Known rows, with every step that occurs:
peris, milid, libi, rivo, niso, sero, dobo: -.39, -.16, .01, -.55, .04, .05, .20, -.76, -.17, .01, -.23, .26, .33, .47, .27, .31, -.23, .03, -.49, .21, -.60
milid, libi: -.36, -.16, .01, -.30, .28, -.02, .18, -.22, -.12, .12, .00, .26, .03, .22, .05, -.18, -.06, -.17, .04, .09, .06
giliro, rivo, dobo: -.16, -.13, -.12, -.11, -.15, -.32, .47, .00, .40, .05, -.21, .09, .34, .59, .33, -.16, -.36, -.21, .02, -.09, -.13
sero, niso: -.12, -.06, .08, -.08, -.28, -.05, .30, .06, -.02, .05, -.21, -.15, .03, .04, -.05, -.01, -.44, .03, .04, -.09, -.12
rivo, niso, sero: -.19, .15, .10, .02, -.21, -.29, .32, -.35, .05, -.06, -.27, .22, .26, .48, -.10, .16, -.55, -.04, -.24, .23, -.75
niso, sero, peris, milid, libi, rivo: -.40, -.17, -.03, -.61, .26, .11, .10, -.90, -.23, .18, -.12, .31, -.09, .29, .13, .37, .00, -.19, -.27, .08, -.36
dobo, rivo, niso, sero, peris, milid: -.13, .13, .20, -.34, -.23, -.04, .37, -.60, -.19, .08, -.03, .09, -.11, .12, -.03, .40, -.40, -.14, -.33, -.08, -.62
niso, sero, peris, milid, libi: -.43, .16, .20, -.66, .06, .09, .16, -.79, -.05, .09, .06, .22, -.37, .19, .08, .39, .07, -.43, -.18, -.04, -.23
libi, rivo, niso, sero: -.19, -.13, -.09, .02, -.04, -.27, .25, -.45, -.09, .00, -.36, .30, .46, .53, -.03, .17, -.57, .13, -.35, .30, -.84
bogez, dobo, milid, libi, rivo, niso: -.47, -.29, -.44, -.18, .43, -.38, -.14, -.18, -.43, .02, -.31, .51, .37, .72, -.11, -.11, -.18, -.18, -.32, .12, -.33
dobo, rivo, niso, sero, peris, milid, libi: -.36, -.07, .20, -.58, .05, .00, .22, -.75, -.30, .13, .08, .13, -.19, .21, .02, .27, -.29, -.26, -.36, -.03, -.43
peris, milid, libi: -.42, -.08, .08, -.64, .28, .10, .08, -.36, -.16, .13, .09, .30, -.16, .16, .07, -.22, .08, -.30, .02, -.06, .09
dobo, milid: -.31, .10, .00, -.16, .07, -.30, .12, .23, -.18, -.05, -.11, .33, .00, .23, -.16, -.09, -.04, -.32, .18, .02, -.06
giliro, rivo, niso, sero: -.13, -.07, .15, .03, -.35, -.32, .24, -.35, .13, -.12, -.26, .10, .31, .50, .13, -.03, -.85, -.09, -.27, .17, -.71
sero, dobo, milid: -.29, .14, -.04, -.26, .00, -.15, .26, .21, -.15, -.08, -.10, .22, .15, .19, .04, .11, .02, -.23, .10, .05, -.08
bogez, dobo, milid, libi, rivo, niso, sero, peris: -.47, .04, -.26, -.20, .08, -.34, .02, -.64, -.28, -.04, -.34, .36, .00, .68, -.12, .64, -.15, -.32, -.47, .10, -.65
dobo, milid, libi: -.51, -.10, .02, -.39, .32, -.25, .02, .00, -.23, .01, -.01, .34, -.10, .32, -.06, -.18, .07, -.42, .16, .10, .07
bogez, dobo, milid: -.38, .19, -.35, -.06, .09, -.40, .08, .28, -.22, -.15, -.22, .39, -.01, .37, -.24, .05, .10, -.39, .06, -.15, .02
peris, milid, libi, rivo: -.42, -.37, -.14, -.59, .45, .12, .02, -.49, -.33, .22, -.05, .44, .10, .24, .12, -.16, .03, -.09, -.09, .01, -.06

Rows:
-.32, -.19, -.06, -.26, .06, -.05, .30, -.63, -.12, .00, -.28, .18, .45, .52, .23, .31, -.36, .12, -.42, .30, -.66 | milid, libi, rivo, niso, sero, dobo
-.58, -.08, -.12, -.40, .30, -.42, .21, -.01, .08, .02, -.10, .29, .00, .64, .00, -.07, .24, -.53, .06, .07, .04 | rivo, dobo, milid, libi
-.40, .10, .22, -.62, .02, .01, .12, -.85, -.07, .06, .00, .21, -.23, .39, .03, .37, -.15, -.37, -.36, .06, -.52 | rivo, niso, sero, peris, milid, libi
-.45, -.35, -.22, -.46, .42, -.10, .06, -.22, -.39, .09, -.17, .36, .26, .33, .16, .00, .06, -.14, -.06, .15, -.02 | sero, dobo, milid, libi, rivo
-.43, -.04, .02, -.31, .08, -.29, .06, -.69, -.22, .03, -.25, .28, .03, .57, -.05, .57, -.27, -.29, -.38, .24, -.72 | dobo, milid, libi, rivo, niso, sero, peris
-.01, -.17, -.03, -.01, -.07, -.10, .51, -.01, -.32, .09, -.07, .09, .52, .13, .15, -.10, -.61, .24, -.25, .05, -.39 | sero, dobo, rivo, niso
-.31, -.07, .01, -.22, .04, -.13, .22, -.87, -.13, .11, -.24, .24, .13, .51, .04, .53, -.39, -.07, -.43, .24, -.77 | milid, libi, rivo, niso, sero, peris
-.36, -.39, -.22, -.29, .47, -.02, .12, -.35, -.27, .19, -.13, .40, .25, .29, .11, -.19, -.14, .04, -.06, .15, -.09 | milid, libi, rivo
-.41, -.11, -.34, -.15, .23, -.47, .24, .09, .05, .05, -.34, .38, .29, .63, .00, .05, .13, -.27, .04, .06, -.20 | libi, rivo, dobo, milid
-.11, -.07, .08, .10, -.18, -.33, .48, -.23, -.19, .02, -.15, .14, .28, .25, -.10, .07, -.71, .10, -.27, .17, -.67 | dobo, rivo, niso, sero
-.20, .09, .06, -.41, -.13, .02, .20, -.83, -.15, .08, -.19, .26, .04, .34, .03, .50, -.27, -.10, -.39, .04, -.78 | libi, rivo, niso, sero, peris, milid
-.41, .01, -.09, -.50, .07, -.06, .18, -.74, -.35, .07, -.03, .16, -.19, .33, -.05, .34, -.15, -.31, -.46, -.15, -.36 | bogez, dobo, rivo, niso, sero, peris, milid, libi
-.40, -.19, .02, -.41, .11, -.14, .08, -.73, -.18, .05, -.23, .36, .19, .54, .03, .09, -.35, -.07, -.40, .24, -.71 | peris, milid, libi, rivo, niso, sero
-.10, -.08, .01, -.10, -.15, -.03, .67, -.16, -.22, .04, -.10, -.02, .25, -.11, .13, .22, -.39, .16, -.13, .02, -.27 | niso, sero, dobo, rivo
-.46, -.19, -.03, -.20, .18, -.41, .00, -.45, -.24, .00, -.29, .39, .23, .66, -.07, .12, -.35, -.17, -.30, .34, -.69 | dobo, milid, libi, rivo, niso, sero
-.33, -.03, -.05, -.19, -.04, -.33, .20, -.21, -.25, -.12, -.33, .31, .37, .48, .03, .37, -.26, -.09, -.28, .28, -.66 | libi, rivo, niso, sero, dobo, milid
-.17, .15, .08, -.13, -.26, -.12, .45, -.35, .05, -.10, -.27, .09, .38, .39, .13, .36, -.43, .08, -.34, .21, -.68 | rivo, niso, sero, dobo
-.45, -.31, -.36, -.28, .41, -.23, .39, -.32, .15, .18, -.26, .33, .39, .67, .19, -.03, .08, -.09, -.11, .08, -.12 | milid, libi, rivo, dobo
-.38, -.36, -.19, -.34, .33, -.18, -.02, -.27, -.40, .04, -.22, .39, .51, .58, .15, -.04, -.24, -.03, -.28, .26, -.42 | sero, dobo, milid, libi, rivo, niso
-.06, .08, .16, -.04, -.46, -.15, .30, -.62, .14, -.04, -.21, .04, .12, .42, .16, .43, -.74, -.18, -.33, .10, -.77 | giliro, rivo, niso, sero, peris
-.51, -.28, -.13, -.39, .31, -.16, .11, -.40, -.30, .02, -.24, .33, .18, .40, .15, .24, .00, -.17, -.16, .22, -.29 | niso, sero, dobo, milid, libi, rivo
